What can hang from each mark
j_437: j_602
j_959: j_13 j_440 j_928
j_161: j_396 j_602 j_928
j_928: j_440 j_959
j_602: j_161 j_437 j_804
j_440: j_928 j_959
j_13: j_928

Each row was made from one small tree. The marks that hang from a mark follow it in brackets, in the order of their numbers. Every link used is in the known rows. Write each row's tree.
Known rows
j_437[j_602[j_161[j_928[j_959]] j_804]]: [-13  19 -11 -20   5   7  -9   3   0  10   5 -13 -10 -19 -42  -6  35 -21
  27  13  15   3]
j_440[j_928 j_959[j_13]]: [-15  11   6 -40  35   6 -48  -5  10  10  18  18  26  -4 -68   3  41  11
   1  13  10 -14]
j_13[j_928]: [-20  21 -16  -8   1   2 -58  -6  28  10   9  11  -8 -28 -37   5  32 -17
   9  19  25  -4]
j_959[j_928]: [-30   9 -15   4  10   4 -71  -7   6   8  15   9  -3 -12 -25   5  31   0
   8  13  16   4]
j_602[j_161[j_928[j_959]] j_437]: [  7  11 -10 -48   1  10 -16   7  27  18  16  -6 -29 -19 -48 -13  17 -15
  20  12   6   8]
j_602[j_161[j_396] j_437 j_804]: [  9  57 -11  -3   0  13 -12   3  35  15  15 -26 -35  -4 -35 -16  33 -16
   0 -14   9 -11]
j_928[j_440]: [ -2  -4 -18   8  15 -12 -53  -3  30  11  13  11 -14  -8 -37  19  23   2
   8  15  -2   3]
j_928[j_440 j_959]: [ 14 -20 -13  -2  15 -18 -51  -3  31  13  12  11 -23  -9 -65  31  15  13
  18  18   0   7]
j_161[j_396 j_602[j_804] j_928[j_959]]: [-10   4 -20  -8 -11  13  11  13  29   4  10 -20 -30 -25 -65   0  30  -6
  22   4  18   9]
j_440[j_928[j_959]]: [ -5  -1  -9 -14  20  -6 -51  -3   3  11  10   4  -4  -6 -54  10  27  10
   8  14  19   3]
j_959[j_440]: [-16  24 -18  17   6  12 -57   0  15  14  15   4 -10  -5 -39  13  27   9
   3  12  10   1]
j_161[j_602 j_928[j_440 j_959]]: [-11 -39 -21 -22  -2  -6 -13   6  30  11  17  11 -16 -24 -56  16  17   6
  31  34  -3  17]
j_440[j_959]: [-12   5  -4 -20  22   1 -46  -4  34  14  11   7 -10 -15 -51  16  35   5
   3  20  10  -3]
j_602[j_437 j_804]: [  4  18 -12  -6   1   9 -28   8  23   7  12 -23 -22  -7  -6   4  32 -17
  -6  -5   2  -5]
j_928[j_959]: [ 11  -2 -11  -8  15 -10 -59  -1  24   8   6  -1 -17 -19 -60  23  23  -1
  16  13  14   2]
j_437[j_602[j_161 j_804]]: [-17  39 -12   2  12   0 -37  -5   1   8   5 -14   4 -12 -15  -1  47 -24
  14  13  11 -12]
j_161[j_396 j_602[j_437 j_804] j_928]: [-21  17 -22 -13 -20  27  29  21  34   5  18 -29 -34 -20 -18 -18  35 -17
   8  -1   6   0]
j_440[j_959[j_13]]: [  0  11   5 -35  29   3 -55  -2  29   7  13  13  14 -16 -72  15  37   1
   8  13   4 -15]
j_602[j_161 j_437 j_804]: [  8  38 -10 -16   4   7 -33   1  23  15  15 -19 -16  -5 -15  -9  30 -23
  -1  -3   2  -6]
j_13[j_928[j_440 j_959]]: [  2 -13 -13 -10  -1 -13 -49  -9  37  17  15  22 -22 -20 -68  25  17   7
  20  26  13   4]
j_13[j_928[j_440[j_959]]]: [-21  -6  -6 -21   6  -2 -37 -12  48  22  21  30 -16 -16 -59  19  28  13
   7  33  10  -1]
j_928[j_440[j_959]]: [ -8 -12  -6 -14  22  -7 -38  -7  42  19  18  19 -16  -6 -54  24  26  18
   5  25  -4   1]
j_602[j_161[j_928[j_440]] j_437 j_804]: [ -1  15 -17 -21  -4  12   1   8  27  19  23  -5 -26   0 -19 -17  19 -17
   5   0  -9  10]
j_602[j_161[j_928[j_959]] j_437 j_804]: [ 11  17 -10 -38  -4  14  -6   9  20  16  15 -19 -30 -12 -41 -14  19 -20
  12  -2   6   9]

Write each row's tree
[ -5  33 -15 -29  -3  21  -6  10  19  14  16 -18 -21 -10 -14 -26  27 -31
   3  -5   4   4]  j_602[j_161[j_928] j_437 j_804]
[-13  18   4 -43  14   8 -55  -8  36  10  17  24  12 -28 -78   9  40  -4
  10  21  17 -17]  j_440[j_959[j_13[j_928]]]
[-17   8 -22   6   3   9  -5   9  40  11  15   5 -40 -10 -58  -3  21   0
  12   1   6  10]  j_161[j_396 j_928[j_440]]
[-31  33 -17  -9   6  14 -11   4  -2   8   7 -12  -1 -17 -15 -17  43 -31
  17  10  13  -1]  j_437[j_602[j_161[j_928] j_804]]
[-30   1 -23  -9  -5  13 -11  12  15   2  11 -12  -1 -25 -18  -4  35 -23
  12  14   9  10]  j_161[j_602[j_804] j_928]
[ 15  16  -5  -7  11   8 -66   2  13   9  17  10   4  -9 -86  22  21  16
  17   8   6  -7]  j_928[j_959[j_13 j_440]]
[ -6  50 -16 -16  -6  27  14  12  32  14  17 -25 -41 -10 -35 -32  28 -24
   4 -16  11   0]  j_602[j_161[j_396 j_928] j_437 j_804]
[  1  -7 -18  -2   3   3  -4   8  41  13  15   5 -49 -13 -85   8  14  11
  22   4   7  14]  j_161[j_396 j_928[j_440 j_959]]
[ -2  10  -9 -14   7  -4 -61  -7  33   8  18  29  10 -20 -64  12  28  -7
  15  16   6 -11]  j_959[j_13[j_928[j_440]]]
[-10  26 -15 -38   2  16 -17   8  25  17  16  -5 -20 -17 -21 -24  25 -25
  11   8   4   5]  j_602[j_161[j_928] j_437]
[  5  39 -14 -10   2  12  -5   6  26  13   9 -17 -36 -14 -83 -14  22 -12
  17 -11  22   8]  j_602[j_161[j_396 j_928[j_959]] j_804]
[-31  51 -17   2   2  21  10   6  11   8   7 -21 -22 -16 -36 -24  45 -26
  18  -2  18  -5]  j_437[j_602[j_161[j_396 j_928] j_804]]
[-11 -21 -22  -9  -5   0   8   9  43  11  17   5 -36 -22 -77   8  19  12
  31  22   4  13]  j_161[j_396 j_602 j_928[j_440 j_959]]
[-13  29 -20  -3   7   6  -9   2  39  18  18   9 -34 -10 -67 -16  19  -5
  18   4   5   9]  j_602[j_161[j_396 j_928[j_440]]]
[  8   5   0 -28  26  -4 -60  -2  -1   5  13   9  19  -9 -76  10  30   6
  13   6  13  -9]  j_440[j_928[j_959[j_13]]]
[-25  27  -8   6   6  20 -78  -3  -6   9  26  21  20  -3 -53   5  30  16
   9   7   9  -5]  j_959[j_13 j_440 j_928]
[ -8  37 -20   6   2  11   1   4  34  16  16  -3 -34  -3 -60 -18  22 -10
  10  -9   6   9]  j_602[j_161[j_396 j_928[j_440]] j_804]
[-17  55 -13  14   8   7 -17  -3  14   8   6 -21 -16 -10 -37  -9  48 -18
  14   0  18 -17]  j_437[j_602[j_161[j_396] j_804]]
[-12  14 -18 -11  -7   9  -8  10  44   7  16 -17 -28 -21 -25  -2  37  -5
  13  12   3 -11]  j_161[j_396 j_602[j_437]]
[-15  38 -10  -6  -3  19 -66  -3  17  11  20  22  13 -18 -65   5  31  -1
  10  12  17 -12]  j_959[j_13[j_928] j_440]
[-24 -15 -25  -3  -6   5  -3   9  23   6  17  -1  -7 -15 -22   4  27 -10
  14  18  -4  14]  j_161[j_602[j_804] j_928[j_440]]
